Each row comes from the steps of one walk. Every step used is in the known rows, and no mark comes twice. Write the walk behind each row, first mark first.
Known rows
q/b: -.02  .01  -.08  -.12  -.07  .12  -.11  .06  .13  -.56  .12  .09  .45  .35  -.17  -.21  -.31  .41  .45  -.06  .31  -.27  -.31  -.22  .27  .14  .16  -.19
j/q/b: -.26  -.47  -.05  .22  .34  .17  -.20  .18  .28  -.26  .08  -.09  .33  .34  .16  -.08  -.12  .59  .29  .07  .15  -.24  -.23  -.13  .22  .27  .34  -.15
b/q/j/g/t: -.34  -.03  -.34  .02  .41  -.27  .03  -.11  .19  .23  .02  -.08  .09  -.32  -.14  .34  .26  .09  -.03  .09  .33  .12  -.13  .26  -.05  .05  -.11  .02
t/q: .14  -.08  -.11  -.04  .03  .27  -.31  -.10  .07  -.01  .20  -.11  -.28  .01  .24  -.01  -.02  .06  .36  -.13  .12  -.39  -.02  .38  .15  -.24  -.17  -.10
j/q/k: -.12  -.43  .11  .42  .52  .08  -.15  -.03  -.01  .15  .19  -.15  .31  -.05  .20  -.04  -.05  .28  .09  -.02  .11  .04  .03  .22  -.17  .01  .45  -.08
j/q/k/y: -.21  -.33  .25  .47  .47  .12  -.22  -.04  .00  .24  .21  .04  .35  .24  .01  -.10  -.25  .25  .06  .02  .12  .15  .00  .05  -.35  -.37  .36  .07
q/k/y: .02  .24  .22  .19  .08  .06  -.21  -.20  -.25  .04  .31  .24  .41  .20  -.35  -.18  -.46  -.02  .15  -.16  .26  .27  -.07  .00  -.47  -.62  .15  .06
z/q/k/y: .20  .09  .29  .14  .11  -.16  .05  -.02  -.14  -.04  -.02  .21  .11  .37  -.26  -.12  -.46  -.06  .13  .00  .31  .12  .19  .10  -.58  -.88  .47  .22
b/g/j/q/k/y: -.29  -.58  .02  .30  .05  .07  -.37  .02  -.08  .00  -.26  -.12  .25  -.08  .07  .14  .29  .09  .17  .11  -.02  .09  -.22  .08  -.19  -.14  .14  .14
b/g/t/q/k: .06  -.52  -.57  .23  .23  .24  -.23  .19  -.09  .09  -.04  -.05  -.38  -.33  -.17  .02  .62  -.36  .23  .04  .09  -.23  -.26  .73  -.22  -.18  .02  -.01
g/z/q: .11  .06  .23  -.13  .17  .20  -.02  -.06  -.16  -.05  -.12  -.04  -.02  -.11  -.22  -.14  .01  .27  .43  -.26  .07  -.13  .34  .02  -.53  -.36  .22  -.01
z/g/b/q/j: -.28  -.02  .50  .15  .05  -.26  -.08  -.15  .29  .16  .26  -.31  -.22  -.19  -.15  -.01  -.18  -.26  .05  .05  .18  .27  -.18  .21  -.06  .04  -.08  -.11
g/j: -.11  .07  .07  -.14  -.11  -.24  -.32  -.27  -.06  -.15  -.21  -.20  .44  .03  .11  .11  -.12  .34  .22  -.16  .11  -.14  -.07  -.26  .29  .17  -.09  -.21
q/b/g/t: -.11  -.38  -.51  .05  .04  .18  -.14  .33  .16  -.51  -.07  .05  .17  .18  -.34  -.11  .25  .09  .43  .06  .26  -.32  -.50  .07  .11  .24  .12  -.12
g/b/q/k: -.16  -.04  .14  .14  .13  -.44  -.31  -.14  .23  .13  .08  -.13  -.05  -.04  .00  .06  -.06  -.09  -.02  .18  .56  .22  -.26  .25  -.04  .06  .12  -.37
j/g/b/q: -.60  -.09  -.27  .01  .06  -.25  -.47  .05  .64  .47  .19  -.41  -.08  -.27  .18  .11  .23  .16  .25  .24  .21  -.04  -.40  -.41  .01  -.17  .09  -.26
t/g/b/q/k: .03  -.04  .02  .05  -.06  .10  -.14  -.03  .14  .02  .20  -.25  -.18  -.59  -.23  .20  -.21  -.23  .17  .12  .48  .15  -.27  .29  -.11  .25  .21  -.26
z/q/b/g/j: .10  -.30  -.08  -.10  -.16  -.15  .10  .27  .08  -.63  -.46  -.01  .04  .31  -.02  .06  .02  .20  .35  .15  .22  -.31  -.09  .02  .06  -.25  .40  .10
z/q/b/g/t: .10  -.37  -.29  .02  .09  -.05  .08  .36  .21  -.48  -.32  .07  -.10  .33  -.26  -.05  .12  .01  .35  .16  .27  -.37  -.15  .18  -.12  -.25  .48  .05
b/q: -.18  -.02  .01  .05  .37  -.28  -.09  -.14  .14  -.18  .20  -.01  .04  -.11  .09  .21  .14  .01  .20  -.09  .37  -.10  -.27  .18  -.06  .09  -.11  -.19
g/t/q: .08  -.23  -.55  .04  .35  .12  -.31  -.07  .07  .20  .06  -.06  -.39  .04  -.11  -.04  .17  -.04  .19  -.08  .13  -.39  -.08  .51  .09  -.13  -.11  -.17
z/g: -.07  .04  .35  .18  .11  .05  -.08  -.07  .08  -.06  .49  -.24  .00  -.21  -.10  -.21  -.18  -.17  .36  -.29  -.13  -.08  -.19  -.08  -.21  -.17  .04  -.01
q/b/g/j: -.12  -.27  -.24  -.11  -.31  .08  -.17  .14  .01  -.68  -.27  -.01  .38  .11  -.07  .00  .12  .32  .45  .06  .19  -.26  -.42  -.11  .32  .24  .04  -.08
b/g/t/q/j: -.06  -.54  -.46  .06  .15  .27  -.32  .18  .10  .02  -.12  -.10  -.25  -.28  -.26  .08  .54  -.28  .26  .06  .14  -.20  -.15  .71  -.08  .00  -.10  .04
t/y: -.20  -.06  .26  .07  .08  -.17  -.15  -.09  .14  -.15  .05  -.15  .49  .08  -.04  -.29  -.36  -.03  .52  -.33  .10  .08  .10  -.42  .14  -.25  .00  .11
j/q/b/g/t: -.34  -.85  -.36  .33  .44  .28  -.22  .38  .33  -.21  -.07  -.09  .09  .17  .00  -.04  .33  .32  .28  .18  .09  -.32  -.36  .11  .10  .36  .33  -.10

Write each row's walk
-.15  -.02  .09  -.13  -.08  -.29  -.17  .11  .38  .20  -.21  -.26  .05  .08  -.12  .08  -.20  .18  .07  .22  .32  .01  .29  -.10  -.08  -.48  .48  .11
z/q/j/g/b
-.07  .01  .01  -.12  -.01  -.15  .01  .09  .19  .09  -.16  -.18  .16  -.02  -.11  .11  -.16  .19  .15  .09  .22  -.06  .38  -.07  -.19  -.53  .48  .24
z/q/j/g
-.10  -.08  -.02  -.03  -.08  .09  -.29  .01  .33  -.08  .19  -.31  -.20  -.52  -.18  .24  -.17  -.19  .27  .09  .46  .00  -.34  .08  .01  .37  .10  -.31
t/g/b/q
.32  .17  .13  -.04  -.04  .65  .15  -.10  -.33  .01  .09  .01  -.04  -.48  -.59  .01  -.38  .01  .43  -.20  .08  .10  .24  .17  -.75  -.40  .32  .17
t/g/z/q/k/y
-.15  .07  .15  -.04  .26  -.29  .04  -.19  .05  -.18  .01  .04  .24  -.13  -.10  .30  .01  -.01  .01  -.07  .47  .17  -.02  .42  .07  .22  -.14  -.06
b/q/j
-.20  -.35  -.10  .00  -.15  -.02  -.41  .09  -.01  -.30  -.23  -.22  .22  -.28  .04  .18  .41  .00  .40  -.06  .05  -.14  -.29  -.03  .08  .09  -.04  -.05
b/g/j
.13  -.31  -.46  -.14  -.27  .33  -.18  .03  .00  -.43  -.21  -.06  -.22  .04  .21  .04  .19  .24  .39  .12  .07  -.39  -.25  .38  .43  -.04  -.19  -.03
t/q/b/g/j
-.20  -.35  -.04  .06  .12  -.11  -.19  -.08  .07  -.25  -.34  -.21  .45  .30  .27  .12  -.09  .69  .14  .04  .03  -.22  -.15  -.21  .44  .34  .16  -.16
g/j/q/b
-.33  -.68  -.08  .20  .09  .03  -.43  .13  .13  -.16  -.26  -.31  .18  -.23  .23  .24  .49  .15  .28  .06  -.05  -.17  -.26  .02  .08  .23  .10  -.01
b/g/j/q
.13  -.23  -.68  -.03  .27  .20  -.12  .00  .10  -.04  -.02  .01  -.32  .25  -.19  -.14  .09  .12  .19  .01  .20  -.45  -.20  .47  .24  -.01  -.08  -.21
g/t/q/b
-.55  -.08  -.26  -.06  -.13  -.06  -.69  .10  .63  .50  .21  -.44  .08  -.16  .13  -.07  .09  .25  .36  .17  .11  -.09  -.25  -.68  .01  -.23  .22  -.25
j/g/b
-.03  -.31  .08  -.05  -.03  .32  -.07  .17  -.12  -.17  -.27  -.06  .02  -.40  -.34  .01  .42  -.01  .43  -.10  .08  -.05  .22  .32  -.52  -.21  .17  .17
b/g/z/q/j
-.34  .05  -.12  -.06  .21  -.29  .05  -.12  .19  .10  .07  -.11  .23  -.33  .00  .35  .14  .12  .05  .04  .32  .13  -.06  .14  -.01  -.03  -.10  .02
b/q/j/g
.25  .07  -.04  .10  .03  .32  -.18  -.22  -.24  .14  .23  .18  -.19  .12  .03  -.11  -.28  -.03  .14  -.05  .14  .00  .02  .52  -.19  -.74  -.14  .08
t/q/k/y
.02  -.27  -.14  -.01  -.09  .32  -.05  -.03  .00  -.29  -.13  -.32  .26  -.35  -.04  .26  -.25  .43  .33  .00  .05  -.17  -.19  -.10  .31  .48  .20  -.11
t/g/j/q/b
-.17  -.12  .44  .40  .18  -.06  .02  -.34  -.15  .22  .14  -.24  .08  -.07  .07  -.04  -.29  .11  .04  -.11  -.29  .21  -.06  -.07  -.23  -.32  .11  .14
z/g/j/q/k/y
-.21  -.61  -.05  .28  .10  -.02  -.29  .06  -.05  -.12  -.25  -.26  .23  -.33  .19  .21  .45  .13  .19  .07  .01  .01  -.21  .25  -.03  .13  .21  .02
b/g/j/q/k
.15  .04  .09  -.20  .04  .25  .15  .03  -.16  -.29  -.20  .08  .05  .10  -.29  -.20  -.14  .47  .45  -.17  .15  -.22  .25  .00  -.36  -.28  .25  -.03
g/z/q/b
-.34  -.05  .21  -.02  .05  -.36  -.37  -.09  .37  .08  -.07  -.15  .04  .04  -.13  .18  -.11  .00  -.03  .22  .64  .23  -.11  .21  .17  .30  -.07  -.34
g/b/q/j
-.32  .09  -.13  -.17  -.05  .03  -.25  -.07  .20  .22  .13  -.23  .52  -.32  -.16  .08  -.07  .28  .20  -.02  .16  .06  .12  -.19  .02  -.15  .13  .07
q/j/g
-.38  -.86  -.26  .38  .41  .16  -.12  .33  .34  -.22  -.15  -.13  .20  .18  -.02  -.14  .21  .27  .35  .13  .03  -.19  -.25  -.03  .16  .23  .30  .08
j/q/b/g/t/y
.07  -.43  -.23  .06  .07  -.16  .19  .36  .20  -.53  -.40  .02  -.02  .35  -.26  -.15  -.02  -.03  .39  .11  .24  -.26  -.04  .01  -.03  -.39  .44  .22
z/q/b/g/t/y
-.36  .04  -.27  -.12  .10  .33  -.30  -.05  .13  .45  .24  -.30  .17  -.56  -.07  -.11  .26  .48  .55  -.20  -.22  -.10  -.01  -.52  -.39  -.31  .01  -.04
j/g/z
.13  -.17  -.25  .19  .24  .17  .11  -.08  .07  .03  .30  -.16  -.51  -.05  -.19  -.23  .00  -.16  .24  -.12  -.18  -.31  -.27  .37  -.03  -.17  -.09  .00
z/g/t/q/b
.13  -.05  -.05  .35  .31  .19  .05  -.19  -.11  .35  .40  -.04  -.54  -.05  -.32  -.22  -.15  -.36  .08  -.13  -.22  .00  -.15  .50  -.43  -.60  -.08  .14
z/g/t/q/k/y
-.21  -.24  .34  .29  .22  -.12  -.05  -.20  .03  .08  .10  -.42  .06  -.18  .22  .03  -.10  .15  .15  -.16  -.33  -.09  -.09  -.13  .02  .03  .06  .01
z/g/j/q
-.07  -.20  .38  .38  .24  -.16  .12  -.27  -.17  .12  .08  -.37  .05  -.25  .17  -.01  -.13  .09  .04  -.13  -.29  .08  -.05  .09  -.10  -.14  .17  .05
z/g/j/q/k
.14  -.33  -.39  -.08  -.17  .45  -.19  .15  .06  -.43  .00  .02  -.28  .12  .10  -.07  .19  .14  .48  .08  .12  -.43  -.32  .44  .26  -.15  -.12  -.02
t/q/b/g
-.34  -.76  -.15  .28  .28  .29  -.25  .38  .31  -.36  -.02  -.11  .24  .12  .16  -.02  .20  .42  .41  .15  .09  -.27  -.35  .00  .15  .26  .33  -.05
j/q/b/g
.15  .02  .05  -.10  .01  -.12  .12  .17  .16  -.56  -.20  .09  .11  .52  -.09  -.11  -.31  .29  .35  .06  .35  -.35  .02  -.06  -.01  -.30  .49  .00
z/q/b
.21  .18  .30  .01  .14  .27  .14  -.17  -.38  .09  -.07  .16  .06  -.02  -.42  -.22  -.21  .21  .28  -.22  .09  .14  .39  .16  -.82  -.75  .28  .14
g/z/q/k/y
.06  .06  .04  .19  .43  -.33  .17  -.22  -.16  -.12  .17  .09  .12  -.23  .03  .18  .06  -.08  .05  -.06  .42  .12  -.18  .46  -.24  -.07  .01  -.12
b/q/k
-.20  -.18  -.91  -.05  .21  .19  -.23  .09  .34  .36  .11  -.23  -.24  -.14  .00  -.05  .29  .28  .33  .13  -.08  -.43  -.28  -.07  .10  -.34  .06  -.06
j/g/t/q/b
